Every row comes from one small tree of marks. The marks that hang from a mark follow it in brackets, in the order of their numbers. Every link used is in the known rows. Which tree was each row made from?
Known rows
q314{q516 q882{q863{q695}}}: [ 3.25  4.12  3.94 -3.29  0.28 -0.41 -6.60  1.24 -0.90 -1.99 -0.55 -0.58
 -5.56 -0.84 -1.37 -0.78  0.28  2.24 -1.98  0.15 -0.57]
q695{q851{q516}}: [ 0.00  3.60 -2.90 -1.83  1.42  0.61 -2.07  1.23 -0.40 -0.01  0.29  0.37
 -2.56 -1.46 -0.13  3.99  0.31 -0.14  0.19 -1.07 -0.20]
q695{q851 q863{q882{q314{q516}}}}: [ 1.23  2.10  1.38 -2.99  2.09 -1.62 -1.78  1.13 -0.36  2.60  2.41  0.68
 -2.69  3.01 -1.55 -0.05  0.45 -0.02  2.91  0.75 -0.75]
q695{q851}: [ 0.40  3.14  0.24 -1.98  1.30  1.06 -2.18  1.19 -1.06 -0.51  1.40  0.63
  0.26 -1.48  0.04  2.86  0.38  0.03 -0.09  0.53 -0.50]
q863{q695{q851}}: [ 1.46  5.29  0.67 -1.70  0.55  1.36 -4.89  1.33 -1.28 -3.43  2.06  0.71
 -1.92 -0.51  0.13  2.31  0.42 -0.67 -1.54  0.32 -0.72]
q831{q695{q851{q516} q863}}: [ 0.44  4.75 -2.93 -2.14  1.87  0.91 -5.51  1.11 -1.29  2.16  1.56  0.77
 -1.80  1.64  0.19  4.38  0.34 -0.89  3.32  0.97 -0.64]
q314{q516{q851} q882{q863}}: [ 2.05  2.14  3.21 -3.56  0.79 -1.47 -4.31  1.16 -0.06  0.56 -0.46 -0.30
 -1.63 -3.27 -1.91  2.53  0.05  3.09 -0.25 -0.53 -0.37]
q863{q695{q851} q882}: [ 1.57  3.49 -0.21 -1.44  0.56 -0.72 -4.88  1.34 -1.24 -0.31  1.94  0.61
 -0.01  0.54 -0.54  3.19  0.45 -0.72 -2.04  0.59 -1.29]
q695{q863{q882}}: [ 0.49  1.28 -1.22 -1.93  1.42 -0.79 -2.43  1.21 -1.67  2.78 -0.40 -0.18
  3.08  3.11 -0.17  0.82  0.33 -0.63  2.80  0.65 -0.92]
q314{q516 q882{q863}}: [ 2.17  1.74  3.59 -3.60  0.83 -0.75 -3.84  1.12 -0.63  0.96 -1.15 -0.80
 -3.56 -1.71 -1.59 -0.32  0.17  2.64 -0.33  0.31 -0.21]
q851{q516{q314{q882}}}: [ 3.47  3.41 -1.78 -2.90  0.58 -0.15 -1.94  1.12  0.45  0.25 -2.32 -0.28
 -1.28 -0.83 -1.21 -1.88 -0.01  0.51  1.44 -0.85  0.55]
q831{q695}: [ 1.31  2.94 -0.52 -2.12  0.86  1.36 -4.55  1.20 -0.72  1.27 -0.61 -0.24
  2.38 -2.39  0.77 -0.82 -0.01 -0.20 -0.27  2.28 -0.66]
q695{q851 q863}: [ 0.22  3.61  0.22 -2.19  1.55  1.33 -2.83  1.17 -1.94 -0.09  2.36  0.87
 -0.19  2.34  0.06  3.49  0.43 -0.52  3.24  0.63 -0.52]
q863{q695}: [ 1.74  4.42  0.09 -1.88  0.45  1.40 -4.43  1.34 -0.79 -3.77 -0.61 -0.13
 -0.74 -0.86  0.53 -0.96  0.14 -0.63 -1.86  0.16 -0.76]
q863{q695 q882{q314}}: [ 2.10  2.74 -1.07 -1.99  0.71 -1.35 -2.82  1.30  0.21 -1.46 -0.33 -0.19
  1.09  0.41 -1.38 -3.42  0.35 -0.97 -2.60  0.80 -1.06]
q695{q851{q516{q314}} q863{q882}}: [ 2.14  2.94 -4.06 -1.85  1.78 -1.06 -2.75  1.11 -1.12  3.67  0.96  0.75
 -0.09  3.25 -0.37  2.78  0.26 -1.34  3.73 -0.84 -0.34]
q882{q314 q863{q695{q851{q516}}}}: [ 1.62  4.63 -2.82 -2.41  1.38 -0.37 -4.41  1.38 -0.24 -2.99  1.21  0.36
 -4.28 -0.69 -1.57  1.80  0.47 -0.38 -2.92 -0.95 -0.60]
q516{q314{q882{q863}} q851}: [ 3.66  2.06  0.90 -3.18  0.40 -1.01 -3.83  1.19 -0.39  0.38 -0.29  0.03
  3.56 -2.66 -1.90  1.19 -0.12  1.57 -0.04 -0.09 -0.05]

Write each row's tree
[ 1.59  4.58  0.51 -1.91  0.72  0.85 -6.24  1.41 -2.17 -2.56  2.01  0.50
 -1.76 -0.92 -0.30  3.83  0.46 -0.03 -2.86  0.29 -1.00]  q882{q863{q695{q851}}}
[ 1.43  1.24  0.24 -2.99  1.11 -2.47 -1.22  1.24  1.59  1.72 -0.28 -0.17
  0.72 -2.44 -1.60 -1.16  0.03  0.97 -0.43 -0.33 -0.62]  q863{q882{q314{q516{q851}}}}
[ 1.15  5.63 -2.46 -1.73  0.84  0.89 -4.70  1.48 -0.54 -2.89  0.80  0.62
 -4.51 -0.51  0.00  3.53  0.32 -0.46 -1.55 -1.24 -0.72]  q863{q695{q851{q516}}}
[ 0.81  2.48 -0.68 -1.84  1.48 -0.60 -5.74  1.10 -1.72  4.94  2.39  0.76
  2.57  2.78 -0.35  4.08  0.37 -1.09  2.64  2.72 -1.32]  q831{q695{q851 q863{q882}}}
[ 0.78  4.16  0.17 -2.09  1.60  1.49 -5.66  1.19 -1.97  1.82  2.48  1.00
  1.00  1.63  0.38  3.17  0.35 -1.01  3.15  2.48 -0.80]  q831{q695{q851 q863}}
[ 2.67  4.07  1.36 -3.11  0.88 -0.59 -5.11  1.38  0.64 -3.63  0.46  0.04
 -2.80 -3.16 -1.09 -1.18  0.13  1.12 -2.78 -0.85 -0.75]  q882{q314{q516{q851}} q863{q695}}
[ 2.69  3.14  0.63 -2.75  0.54 -2.12 -3.85  1.37  1.62 -1.29  0.39  0.13
 -1.20 -1.57 -1.35 -1.65  0.15  0.57 -2.05 -0.64 -1.05]  q863{q695 q882{q314{q516{q851}}}}
[ 2.89  3.99  1.83 -2.93  0.97  0.12 -4.55  1.28 -0.10 -3.37 -0.45 -0.43
 -4.65 -1.56 -0.79 -3.99  0.15  0.80 -2.80 -0.04 -0.63]  q882{q314{q516} q863{q695}}
[ 2.57  4.67  2.48 -3.12  1.14 -0.04 -5.15  1.34 -0.47 -3.12  2.09  0.49
 -5.90 -1.17 -1.23 -0.45  0.41  0.83 -2.62  0.11 -0.57]  q882{q314{q516} q863{q695{q851}}}
[ 2.06  2.91  3.32 -3.44  0.55 -0.94 -3.12  1.16  0.83 -0.33 -0.34 -0.08
 -1.85 -2.80 -1.54  1.26  0.04  2.36  1.10 -0.37 -0.20]  q314{q516{q851} q882}
[ 1.61  2.59  1.09 -3.15  1.25 -0.36 -1.14  1.21  1.60 -1.52 -0.11 -0.03
 -0.89 -3.64 -0.78 -2.07 -0.05  1.29  0.04 -0.62 -0.17]  q882{q314{q516{q851}}}
[ 0.76  0.55 -1.40 -2.50  1.84 -1.48 -0.78  1.19 -0.57  2.02 -0.07 -0.03
  2.78  3.29 -1.37 -2.32  0.37 -0.86  2.29  1.04 -0.71]  q695{q863{q882{q314}}}
[ 3.15  4.11  3.67 -3.31  0.07 -1.18 -7.03  1.33 -0.23 -2.23  0.19 -0.15
 -3.86 -2.35 -1.80  2.07  0.10  2.40 -1.84 -0.65 -0.83]  q314{q516{q851} q882{q863{q695}}}
[ 4.87  4.04  1.67 -2.90  0.03  0.06 -6.06  1.25 -1.13 -2.25 -0.61 -0.21
 -0.31 -0.38 -1.36 -2.14  0.16  0.57 -1.68  0.59 -0.32]  q516{q314{q882{q863{q695}}}}
[ 0.21  2.02 -0.59 -2.00  1.44 -0.92 -2.95  1.17 -1.95  3.05  2.12  0.77
  1.59  3.43 -0.58  4.22  0.49 -0.60  2.89  0.85 -0.99]  q695{q851 q863{q882}}
[ 2.56  3.86  1.68 -2.49  0.80 -1.49 -3.82  1.33  0.42 -0.71  2.03  0.59
 -4.42  0.12 -1.39 -1.14  0.47 -0.04 -1.89  0.55 -1.03]  q863{q695{q851} q882{q314{q516}}}
[ 2.82  3.14  1.01 -2.53  0.76 -1.39 -3.35  1.31  0.94 -0.99 -0.64 -0.31
 -3.05 -0.12 -1.03 -4.57  0.24  0.18 -2.12  0.27 -0.89]  q863{q695 q882{q314{q516}}}
[ 2.93  4.80  4.66 -3.26  0.45 -0.45 -7.01  1.28 -1.19 -1.81  2.01  0.33
 -6.98 -0.56 -1.83  2.72  0.49  2.01 -1.81  0.40 -0.74]  q314{q516 q882{q863{q695{q851}}}}
[ 1.07  1.84 -1.37 -2.02  1.27 -0.57 -5.33  1.17 -1.48  4.66 -0.04 -0.09
  3.93  2.46  0.16  0.57  0.22 -1.02  2.51  2.55 -1.30]  q831{q695{q863{q882}}}
[ 2.71  5.25 -3.30 -1.97  1.75  1.21 -5.54  1.16 -0.90  2.31  1.49  0.89
 -0.56  1.55  0.53  1.95  0.14 -1.46  4.15  0.98 -0.25]  q831{q695{q851{q516{q314}} q863}}
[ 3.14  3.79 -1.14 -2.78  1.10 -0.34 -2.38  1.06  0.09  0.56  0.20  0.54
 -2.42 -0.63 -1.65  1.54  0.17  0.44  1.70 -0.67  0.45]  q695{q851{q516{q314{q882}}}}
[ 1.65  1.90  1.35 -3.28  1.55 -0.18 -2.06  1.24  0.09 -0.35 -0.71 -0.72
 -2.64 -2.38 -1.00 -3.52  0.18  1.38 -1.24  0.07 -0.13]  q882{q314{q516} q863}
[ 4.60  4.15  1.29 -3.02 -0.02 -0.77 -6.52  1.30 -0.51 -2.58  0.18  0.20
  1.55 -1.89 -1.67  0.85 -0.02  0.95 -1.68 -0.23 -0.34]  q516{q314{q882{q863{q695}}} q851}
[ 2.43  4.48  2.57 -2.75  0.43 -0.37 -6.49  1.31 -1.74 -2.24  1.88  0.61
 -2.74  0.00 -2.07  3.83  0.50  0.90 -2.25  0.89 -0.80]  q314{q882{q863{q695{q851}}}}
